Each row was made from one small tree. The marks that hang from a mark follow it in brackets, in alphabetical order. Every link used is in the known rows. Write each row's tree.
Known rows:
Q{C}: [ 16 -12  -2 -26   7  -2 -13   3   0 -10   0 -12  18   3 -29 -16  -2  -3
  -7  20]
F{X{L{K} Q U}}: [  3   3   6 -13  -8   0   6   3  -9  34   2   8 -13  -4  11  -6  -3  -3
  -5  -9]
F{X{L{K} U}}: [ 17   2   8 -22  -8   4  14   3  -5  24  -1   4 -10  -3   8  -8  -2   4
  -6   4]
X{F Q{C} U}: [-18  10 -10 -19  -1 -15 -14   0  -9  20   5   4  -8   7  -4 -12  -2  -4
   5  -2]
L{K{N} X{U}}: [  9  -9   1  -5  12   8  33   5   6 -22  -5 -14   1  -7  -2  14   3  16
  -1  30]
K{L{X{Q{C} U}} N{Y}}: [  2  -6  -3  27   2   4 -30  -3  10 -26  -1  -8  -1   0  -3  13   2   0
   2   0]
L{K{N} X{F Q{C} U}}: [-23 -10  -5  13   6  -1  12   1  -2 -12   1  -8 -10  -2   5  17   2   4
   9  13]
F{X{Q U}}: [ 23  11   1 -34  -2  -6 -19   3  -3  24   5   5  -6   0   2 -20  -4  -4
  -5   1]
Q{C X{F L{K} U}}: [-32  -1   0   5   0  -3   3   4  -8  -6  -1  -5 -15   3   9  -2   3  -6
   4   5]
K{L{X{F Q}} N{Y}}: [  8   1   1  27   3   4  -1  -7  14 -17  -2   3  10   4   4   9   2   4
   3  -5]
F{X{L U}}: [ 22  13   4 -29 -10  -3 -10   2  -3  18   1   7  -8   1   7 -17  -4   1
  -6  -3]
F{X{L{K{N}} Q{C} U}}: [ -3  -7   2   3  -9   3 -13   0  -6   9   5  -3 -14  -4  12   0  -3  -8
   1  -3]
Q{C X{F L{K{N}} U}}: [-29  -2  -2  14   1   1   4   0  -3 -23  -1 -10 -14   2  16   3   3  -4
   7   8]
N{K{L{X{F Q}}} Y}: [ 25   4   5  21   6   8  -6  -3   7   6  -7  10  11  -5  -8   9   5  -4
  -2 -16]
N{Y}: [ 35  10   4 -22  12   1   2   3   7  12  -5   3  23   0 -21 -12   1   4
  -7   6]
F{X{Q{C} U}}: [ 14   2  -1 -27  -4  -8 -40   3  -6  16   8  -1  -8   1  -5 -18  -4 -10
  -3   4]
U{X{F L{K{N}} Q{C}}}: [-21  -5  -2  12 -17   1  14  -5  -5  -4   9   0   4   4  11  -1  -6   0
   8 -12]
U{X}: [ 28   4   1 -36  -6   0   7   1   3  -9   4  -3  21   4 -13 -22  -6   9
  -5  11]
K{L{X{F Q{C} U}} N{Y}}: [ -6   1  -5  29  -1   0 -22  -6   9 -18   0  -1  -6   5   6  12   2   1
   7  -5]

Which tree is each row?
[-15  -8  -2  -3  -5  -7 -18   2  -8   6   3   1  11   1 -15  -7  -3 -13
  -6 -14] : X{L Q{C}}
[ 10 -14  -2   9   1   5 -23   1  -1 -14  -3  -7  -1  -8 -16   7   2  -6
  -5  -1] : N{K{L{X{Q{C} U}}}}
[ 13  -8  -1   8   1   6  16  -8  13 -37  -2  -7  11   6   1   2   1  12
   0  16] : K{L{X{F}} N}
[ -2  19  -2 -25   9  -8   4   2   0  -7  -1   0  -5   5   7 -17   2   1
   1  13] : Q{X{F U}}
[  4   0   4  13  -6   4 -21   0  -3  18   3   2 -12  -5  12   4  -1  -9
   2 -11] : F{X{L{K{N{Y}}} Q{C} U}}
[ 16  -1   4   5  14  10  24   5  10 -13  -8  -8   2  -8  -1  19   5  15
   1  20] : L{K{N{Y}} X{U}}
[ 12   3   0  24   2   3 -28  -2   2   5  -6   5  -3  -4  -7  12   5  -6
   2 -16] : N{K{L{X{F Q{C} U}}} Y}
[ 1 -2  4 20 13  6 27  1  7 -1 -3  2  9 -4  3 18  4  5  5  5] : L{K{N{Y}} X{F Q}}
[-15  13  -2 -17  -6 -10   2   3  -8  22   1  10  -4  -1   1  -6  -2  -1
  -5 -18] : X{L Q U}
[ 35 -14   4  -1   5  12   4   0   7 -21  -8  -6  16  -8 -20   3   3   2
 -10  10] : N{K{L{X}}}
[ -2 -23  -1   6  -1   0 -20   1   2 -22   2  -9  10   3 -21   0  -1  -5
  -8   6] : K{L{X{Q{C}}}}
[-4 -7  0  2 -1 -3  7 -3  2 -6  1  3  7  7 -6 -2 -1  2 -3  0] : K{L{X{F Q}}}
[ -1  -8   6   7   9  11  25   2   5 -30  -4 -10  10  -6   6   0   3  -2
  -4  13] : Q{X{L{K{N}}}}
[-12 -13   2  25   2   7   3   0  -1   3  -1  -2  11  -6  -6  12   1  -8
   0 -10] : X{L{K{N{Y}}} Q{C}}
[  1  10  -2  23   1   1  -4  -7  11 -11  -2   5  -4   4  12  11   2   7
   6  -7] : K{L{X{F Q U}} N{Y}}
[-19   3  -6  -9   1 -15 -20   5  -6   0   3   1  -9   5  -5   1   0  -2
   4   0] : L{X{F Q{C} U}}
[-31  12  -1  -5  -6  -7  37   0 -13  40  -1  15 -13   1  13   2  -1   4
   3 -16] : X{F L{K} Q U}
[  4  13  -2 -25 -10  -8   7  -2  -3  10   9   8  12   8   0 -21  -7   4
   3  -7] : U{X{F Q}}
[-38   0  -6  14  -7  -4  16  -4 -10  13   2   2 -14   1  14   9  -1  -1
   9 -10] : X{F L{K{N}} Q{C} U}
[-22  18   0  15  -2  -1  32  -4  -4  31  -3  15 -10  -1  21  11   1   5
   9 -20] : X{F L{K{N{Y}}} Q U}
